Known rows, with every step that occurs:
legu/zeda/niba/tagafar/bigimu: [ 1.72  0.36  1.07  1.20  0.00  0.56 -3.31 -0.99 -2.77 -0.42  6.99 -1.48
  1.87 -4.04 -1.29 -0.87  5.93 -3.62 -2.77 -0.50]
legu/zeda/bigimu: [ 2.70 -1.15  3.16 -0.02  0.07  2.47 -4.03  2.28 -2.56  1.66 -1.27  0.95
 -0.15 -1.96 -0.43 -2.95  1.03 -3.16 -0.25 -0.37]
legu/zeda/niba/tagafar/bigimu/luso: [ 0.58 -0.33  1.09  1.83  0.21 -1.75 -2.62 -1.86 -3.34  0.15  4.95 -1.93
  1.87 -2.23 -0.78 -1.94  7.53 -3.86 -3.23  0.08]
luso/bigimu/tagafar/legu: [-1.90  0.50  0.27 -1.04  1.29  1.09  3.25 -0.60  1.15  3.28 -1.86 -2.22
 -1.36  6.70 -0.23  1.02 -5.00  1.28  5.19 -0.44]
motar/bigimu/tagafar/legu/zeda: [-0.45  1.27  1.37  0.63 -0.81  2.91  2.93  1.75  4.19  0.87 -0.47  1.41
  1.16  3.53  0.53  1.95 -3.07 -2.50 -0.74  0.70]
motar/bigimu/zeda/niba: [-1.05 -0.13  0.31  0.52 -0.51 -5.45  2.32  1.51  2.28 -0.81 -8.65  2.36
 -0.40  0.93  2.27  0.61 -2.24 -2.85 -4.09  0.71]
zeda/niba: [-1.70 -0.43  0.28  0.09 -0.42 -3.00 -0.13  1.76 -3.33 -0.17 -2.80  0.64
 -0.60 -3.51 -0.02 -0.78 -1.31 -1.15 -0.94  0.32]
zeda/niba/tagafar/bigimu: [ 0.79  0.13 -0.99  0.56  0.25 -0.86 -1.19 -1.07 -3.61 -0.91  5.70 -1.89
  1.45 -3.82 -0.43 -0.27  4.46 -0.45 -1.65 -0.18]
zeda/niba/tagafar/legu/motar/bigimu: [ 2.11  1.66 -1.10  0.18  0.01  2.02  1.48 -0.42 -2.84 -3.16 -0.70 -0.56
  1.09 -1.74 -1.02  2.80  1.58  2.65  0.03 -0.68]
tagafar/legu: [-1.00 -0.48 -1.84 -0.90 -0.89 -0.40  1.72  1.00  0.44 -0.73 -1.03 -1.19
 -0.38 -1.26 -0.56 -0.30 -3.25  2.30  0.03  0.81]
bigimu/luso: [-3.19 -2.04 -0.13 -0.40 -0.51 -3.02 -0.58 -0.31  0.12  1.86 -1.61  1.41
 -1.01 -1.93  1.13 -2.24 -0.57  0.14 -0.78  0.91]
niba/tagafar: [-1.34 -1.46 -0.94 -0.57  0.05 -0.44 -2.90 -2.01  0.14  0.59  6.08  0.97
 -0.43 -5.10  0.67 -1.39  2.37  2.04  1.15 -1.36]
luso/bigimu/zeda: [-1.56 -1.39  0.73 -1.79  0.87 -3.60 -0.82 -1.89  3.36  3.77 -5.12  0.58
 -2.99  3.88  1.26 -1.71 -3.64 -0.22  1.11 -0.71]
tagafar/legu/motar: [ 0.36  0.58 -0.84 -1.68 -0.77  4.27  0.17  0.70 -0.37 -0.30 -0.54  0.56
 -1.27 -0.85 -1.33  0.82 -3.89  3.42  1.62  1.40]
motar/bigimu: [-1.20 -0.94 -0.23 -0.92 -1.24 -0.60  0.84  0.24  1.42  0.65 -1.89  2.82
 -0.07 -4.22  1.83  0.05 -2.21  0.03 -2.75  0.15]
bigimu/tagafar/legu/zeda: [-1.30  0.80  1.41  0.58 -0.39  2.77  0.89  1.79  2.96  1.52  2.06  0.69
 -0.03  3.87 -0.60  0.84 -2.85 -1.97  1.55  1.13]
tagafar/bigimu: [ 0.20 -0.55 -0.80 -1.22 -0.90  1.26 -0.69 -0.10  0.02  1.24  3.14  0.08
  0.27 -3.39  0.35 -0.72 -1.17 -0.05 -2.33  1.80]
niba/tagafar/legu: [-0.65 -0.74 -2.66 -0.57 -0.12 -0.65 -0.19 -1.24  0.37 -1.64  4.43 -2.12
  0.30 -2.70 -0.61 -0.70  1.50  3.64  1.49 -0.91]
motar/bigimu/luso: [-2.41 -1.60 -0.22 -0.27 -1.02 -3.21  1.38 -0.51  1.15  1.13 -3.98  2.25
 -0.05 -2.33  2.28 -0.99 -0.76 -0.38 -3.24  0.85]
motar/bigimu/zeda/niba/tagafar/legu: [ 0.58  0.53 -2.12  1.23  0.02 -5.01  3.40 -0.09  2.44 -3.64 -4.64 -1.49
  1.02  2.50  0.92  1.24  0.56  0.28 -2.37 -0.64]

Rows:
[-0.52  1.44  1.90 -0.77 -0.24  6.14  0.62  0.31  2.56  2.87  0.14  5.83
 -0.86  1.75  1.87  3.32 -4.42  0.10  1.49  1.43]  legu/motar/bigimu/tagafar
[-0.40  1.68  0.30 -0.84  0.09  6.22  1.40  1.18  1.69  1.38  1.09  1.81
 -1.18  4.62 -0.47  2.87 -5.03  2.29  4.16  1.98]  bigimu/tagafar/legu/motar
[ 0.88 -0.74 -1.55 -0.78 -0.02  1.46 -2.32 -2.45  0.13  0.67  8.77 -0.74
  0.98 -4.27  0.36 -0.87  3.44  1.33 -0.86 -0.04]  niba/tagafar/bigimu
[ 1.32  1.33 -1.07  0.24  0.73 -0.52 -0.28 -0.48  0.25 -2.56 -1.69 -0.66
 -0.97  3.30 -1.24  1.34  0.58  1.98  1.49  0.16]  bigimu/zeda/niba/tagafar/legu/motar
[ 0.91 -0.19  2.37  0.22  1.06  3.18 -0.65  2.55 -1.40  2.79 -1.15  2.06
 -0.51  3.54  1.37 -0.22 -1.88 -1.25  3.46  0.57]  zeda/bigimu/tagafar
[-1.05 -0.91 -0.17 -0.77 -0.93 -3.12  1.06  0.14  5.53  0.77 -5.40  3.63
 -0.91  0.32  2.88 -0.06 -3.42 -1.11 -3.47  0.73]  motar/bigimu/zeda
[ 1.89  0.76 -1.57 -0.67 -0.19  1.66  0.65 -1.94  5.16 -1.82 -0.91  1.56
 -0.34  2.59  0.81  2.10 -0.52  3.07 -0.43  0.05]  niba/tagafar/legu/motar/bigimu/zeda
[-0.31  1.96  1.82  1.88 -0.45  0.34  4.08  2.96  0.44 -0.67 -3.60  0.22
  1.67  3.57 -0.18  2.89 -2.37 -4.20 -1.49  0.75]  motar/bigimu/tagafar/legu/zeda/niba
[ 1.18  0.41 -1.64 -1.03  0.09  4.06 -1.58 -1.65 -0.43 -1.06  5.02 -0.11
 -0.52 -1.67 -1.39  0.79  0.56  5.04  3.10 -0.34]  niba/tagafar/legu/motar
[ 3.41 -0.48  1.53  0.12 -0.18  2.83 -1.20  2.95 -2.25 -0.41 -2.79 -2.12
  0.58  0.60 -1.64 -2.00 -0.18 -1.40 -0.06  0.17]  tagafar/legu/zeda/bigimu
[-1.35 -0.49 -0.34  0.76  0.66 -5.26 -1.57 -0.98  1.05 -0.94 -0.48  0.68
 -0.86 -0.05  0.98 -1.10  2.44 -0.88 -0.31 -0.97]  bigimu/zeda/niba/tagafar
[-0.37  0.54  0.64  0.90 -0.83 -1.45  0.88  2.64 -2.43 -1.60 -2.64 -1.81
  0.54 -1.15 -2.14 -0.60 -0.59 -2.53 -1.76  0.32]  tagafar/legu/zeda/niba
[ 0.44  0.33  0.81 -1.60 -1.04  4.07 -0.85 -0.29  0.69  0.91 -1.41  4.34
 -0.85 -3.47  1.07  1.48 -2.90  1.26 -0.99  0.92]  legu/motar/bigimu
[ 0.36 -0.56 -0.46  0.11 -0.29  0.83 -2.08 -1.06  0.98 -0.87  5.87 -1.52
  0.66 -2.50 -1.49 -1.23  2.81  0.71  0.33 -1.47]  niba/tagafar/legu/zeda
[-0.21  0.19 -1.20  0.10  1.90 -5.62  1.52 -2.20 -0.33 -0.48 -4.52 -4.49
 -1.03  5.62 -0.68 -0.45  0.85  1.23  2.50 -2.21]  luso/bigimu/zeda/niba/tagafar/legu
[-1.03  1.42  2.79  0.77  1.38  0.09  2.21  0.91 -1.82  2.33 -3.58 -2.67
 -0.44  6.98 -1.85  1.02 -2.57 -3.30  3.15 -0.89]  luso/bigimu/tagafar/legu/zeda/niba
[-0.28 -0.42  1.61  1.16  0.12 -1.73 -3.89 -0.55 -2.46 -0.43  4.29  0.38
  0.39 -4.50 -0.85 -1.53  4.87 -2.66 -0.63 -1.91]  legu/zeda/niba/tagafar
[ 1.71  0.40  0.69  0.23  0.95  3.34  2.23  3.42 -0.91  0.81 -2.51 -1.03
  0.41  6.22  0.10  0.57 -3.15  0.25  3.66  1.05]  zeda/bigimu/tagafar/legu
[-0.07 -0.68 -0.95  1.05  0.53 -3.20 -0.59 -2.06 -3.85 -0.39  3.40 -2.33
  1.48 -1.75  0.05 -1.23  5.95 -0.83 -2.06  0.33]  zeda/niba/tagafar/bigimu/luso
[ 0.61  0.14 -1.47 -0.26 -0.18  2.04  1.03 -2.55  0.57 -1.16  0.13  0.16
  0.57 -0.06  0.19  1.15  2.06  4.01 -0.15  0.14]  niba/tagafar/legu/motar/bigimu/luso
[-1.09 -0.50 -0.42  0.57  0.44 -3.08 -1.85 -0.72 -3.50 -1.05  2.92  0.01
  0.04 -4.56  0.03 -0.83  3.39  0.37  0.69 -1.62]  zeda/niba/tagafar
[ 3.94 -0.63  0.72  0.46  0.67  2.84 -2.96  0.49 -2.26 -1.20  2.52 -2.78
  1.28 -0.54 -1.64 -2.38  4.34 -0.02  1.41 -1.83]  niba/tagafar/legu/zeda/bigimu
[-0.60  0.14 -2.09  0.87  0.57 -5.49  1.42  0.04  1.06 -2.99 -2.02 -2.39
 -0.13  2.70 -0.30 -0.08  1.13  0.75 -0.01 -0.44]  bigimu/zeda/niba/tagafar/legu
